Each row was made from one walk, in order. Every step used is in the known rows, and no mark comes twice. Write each row's walk.
(in the rows, 128 means zero)
Known rows:
N-Z-K-H: [123 126 194 141  91 146 144 168  90 163 127 161 161 115 140  71 149  85
 105 176  93  98 160 136 119]
J-Y-G: [120 100 156 127 132 114 132 136 141 157 114 124 104  93 111 119  79 138
 130 123 151 131 126 146 128]
K-Z: [111 151 124 133 112 148 126 114 120 124 126 117 137 130 145 128 131 102
 130 124 115 136 142 119 141]
Y-A: [117 114 131 114 113 112  98 134 148 123 125 133 132 104 153 120 117 144
 131 136 148 124 135 134 132]
A-Y-G-K: [135 120 177 123 137 127 134 159 178 169 109 132 111  73  98 128  61 140
 109 123 164 143 146 162 137]
H-K: [139 156 121 140 116 151 125 122 119 115 116 129 140 121 135 148 134 123
 142 133 127 144 131 109 127]
J-Y: [101 119 148 129 122 105 129 113 138 139 123 127 119 118 127 118 104 128
 127 119 153 127 121 147 134]
A-Y-G: [140 107 149 118 126 119 131 160 174 155  98 110 107  99 113 146  77 146
 128 120 153 149 132 155 129]
A-Y-N-Z-G-K: [122  87 177 116 137 133 164 170 150 168 124 171 132 122 124 106  49 102
  66 130 118 156 162 167 122]
H-K-Z-N: [ 82 166  89 157  86 163 116 101 120 109 114 103 155 132 164 149 131  77
 139 136  81 174 172 102 152]
K-Z-G-Y: [141 114 116 146 125 147 126 144 105 130 128 101 166 151 181 140 115  91
 144 106  81 158 184 107 126]
Y-N: [140 116 132 122 132 130 135 138 112 115 131 141 112 118 117 136 105 140
 125 130 141 136 121 131 114]
A-Y: [124 126 144 121 119 107 126 139 170 137 108 110 121 128 128 147 106 138
 124 117 155 144 125 156 135]
G-K: [120 139 151 133 140 139 131 124 134 144 136 150 130 105 110 112 113 121
 107 129 138 123 140 133 140]
A-Y-N: [138 117 146 119 121 107 134 150 154 125 114 122 108 119 117 156  81 150
 121 120 173 149 120 160 121]
J-Y-G-K-Z-N: [ 57 122 144 148 116 142 125 116 145 165 119 121 119  81 125 100  63  84
 113 128 115 157 182 142 162]
Z-G-Y-A: [147  80 123 125 122 110  97 163 136 132 133 117 165 122 187 135 102 130
 147 119 120 148 175 122 116]
J-Y-N-Z: [103  98 143 110 132 117 149 146 122 136 122 159 108 118 108  99  78 124
 105 141 139 129 120 153 120]
N-Y-G-Z-K: [144 116 210 149 115 154 137 174 121 197 131 147 110  78 134 102  64  99
 125 139 115 141 163 126 119]
J-Y-N-Z-G: [106  70 154 118 131 118 163 149 110 155 135 162 126 140 139  93  67  99
  86 131 108 146 142 152 110]
N-Y-G-Z: [145 123 164 136 128 147 131 161 134 177 126 133  92  81 126 130  52 116
 142 127 130 156 151 121 124]
H-K-Z-G-Y-N: [161 133 110 155 115 168 130 151  84 107 126 113 163 132 175 173 103  96
 151 116  99 178 179  84 111]
G-Y-N-Z-K: [158  96 148 120 136 144 143 199  87 138 124 156 142 124 123  92 112 121
 122 160  99 118 155 129 104]
G-Y: [152 119 108 130 137 125 118 154 123 119 120 110 140 125 131 146 129 140
 159 122 121 129 143 117 123]
Z-N-Y-G-K-H: [110 130 156 163  92 134 122 147 135 172 125 118 118  63 148 131  67  81
 143 156 105 170 197 124 140]
Z-K-H: [132 137 203 157  91 133 130 152  92 149 134 139 159 108 145 105 157  98
 124 155 124 104 155 130 119]
H-K-Z-N-Y-A: [ 76 158  99 152  54 139  83 105 157 115 108  95 143 105 222 158  85  78
 162 143  94 194 186  98 156]

Which walk is each row?
[ 86 127 122 142 125 137 124 135 125 149 141 136 134 117 115 119 106 101
 113 132 103 144 162 136 146]	G-Z-N
[143 110 209 142 131 162 136 176 104 188 133 160 127  80 100  86  96 114
 104 141 123 117 157 136 119]	Y-G-Z-K
[120 121 136 122  95 106  93 131 164 134 120 120 118 102 183 136  83 127
 153 137 144 149 144 122 131]	N-Y-A
[ 75 140  98 153  82 134 117 106 137 131 122  87 122 136 187 143  95  68
 150 131  75 181 178 111 154]	K-Z-N-Y
[162 109 171 139 109 139 137 206  64 142 128 152 158 105 132  99 126 107
 133 172 106 105 168 127 100]	G-Y-N-Z-K-H
[133 110 183 137 121 154 159 170  85 162 148 183 153 105 130  92  87  80
  83 155 100 133 179 136 110]	Y-N-Z-G-K-H
[ 65 129 105 139  68 120  84 112 159 126 121  93 132 111 212 136  84  81
 151 139  98 181 187 118 157]	K-Z-N-Y-A
[112 101 157 125 144 151 156 148 124 174 141 175 152 133 133  78  96  80
  76 138  78 134 171 135 129]	N-Z-G-K
[113 111 149 123 128 102 136 125 119 126 130 139 104 111 116 126  85 140
 122 121 170 132 113 147 120]	J-Y-N
[122 179 119 149 101 172 124 109 114 112 115 117 150 123 154 150 140 100
 140 128 116 150 146  99 139]	H-K-Z
[100 104 146 133 122 128 126 169 168 173 110 116 112  92  99 135  55 120
 113 125 128 165 167 164 143]	A-Y-G-Z-N
[126 100 185 114 112 130 152 181 133 154 112 158 125 125 117  94  85 118
  86 154 128 126 141 167 118]	A-Y-N-Z-K
[ 87 131 125 147 119 164 126 130 138 151 127 121 127  88 127 111  85  82
 112 136  91 159 188 123 158]	Y-G-K-Z-N
[131 109 121 106 138 142 149 161 109 125 128 160 116 124 112 104 100 124
 108 149 111 129 126 137 115]	Y-N-Z
[147 114 144 131 120 129 129 146 146 157 114 110  93 101 149 141  70 123
 155 134 120 163 144 115 121]	N-Y-G
[124 142 155 136 134 171 132 137 129 154 125 135 123  79 119 111  90 105
 120 129 122 138 163 120 144]	Y-G-K-Z
[ 95 121 108 148  91 144 122 129 142 147 113  86 108 110 174 141  69  76
 153 136  74 190 185 112 146]	K-Z-N-Y-G
[ 58 140 129 144  79 129  89 108 165 141 128 118 130  89 199 119  70  76
 132 141 107 169 198 121 169]	G-K-Z-N-Y-A
[ 77 118 132 137  92 113  89 136 157 153 132 129 121  92 173 125  63 100
 136 139 117 165 176 131 146]	G-Z-N-Y-A
[143 137 199 139 111 125 130 167 158 172 108 128 124  59 104 134  76 129
 120 137 173 133 159 159 132]	A-Y-G-K-H
[132 145 226 163  98 150 131 161  79 174 143 162 159  91 121  93 141  92
 109 149 133  96 160 135 122]	G-Z-K-H
[133  78 136 115 137 144 159 164  99 144 140 164 136 148 137 101  87  99
  93 139  83 147 150 134 103]	Y-N-Z-G
[137 115 196 137  99 145 150 180  69 148 132 173 145 108 129  80 128  94
 104 177 108 103 154 138 106]	Y-N-Z-K-H
[121 118 252 162  99 135 135 169  93 203 128 159 133  53 108  83  90 100
 110 145 156 105 163 153 120]	J-Y-G-Z-K-H
[ 76 139  97 146  98 142 120 109 125 120 128 103 140 140 155 128 129  82
 128 131  77 158 168 122 153]	K-Z-N
[124 150 134 158 100 170 135 114 107 127 128 120 167 145 186 146 124  75
 123 115  84 168 171  97 128]	H-K-Z-G
[150 127 231 159 107 157 134 185  78 192 137 160 143  62 108  91 112 100
 115 155 132 108 168 133 114]	Y-G-Z-K-H
[148 143 189 155 105 141 130 151 130 175 124 132 112  55 140 130  74 103
 148 149 137 145 170 120 126]	N-Y-G-K-H
[110 116 181 130 143 126 137 134 146 175 120 148 107  69  96 103  65 130
 110 125 160 127 140 149 137]	J-Y-G-K
[152 129 238 167  89 153 132 180  96 203 131 146 122  59 141 107  82  87
 136 156 125 133 178 124 115]	N-Y-G-Z-K-H
[110 101 107 141 105 126 123 142 152 152 116  99  99 105 157 140  66 100
 153 140  84 183 170 119 135]	Z-N-Y-G
[122 113 164 142 141 144 143 130 125 162 146 156 149 124 142 110 100  96
  90 119 109 141 166 129 128]	Z-G-K
[ 84 170  92 165  70 155 115  97 134 119 111  89 137 127 197 163 102  65
 156 135  76 195 180  89 152]	H-K-Z-N-Y
[105 151 100 160  79 167 118 123 139 135 104  87 120 101 181 164  72  72
 165 141  74 207 184  90 145]	H-K-Z-N-Y-G
[114 103 226 144 127 136 139 162 117 200 127 162 119  73  99  77  77 112
  99 130 149 112 148 154 126]	J-Y-G-Z-K
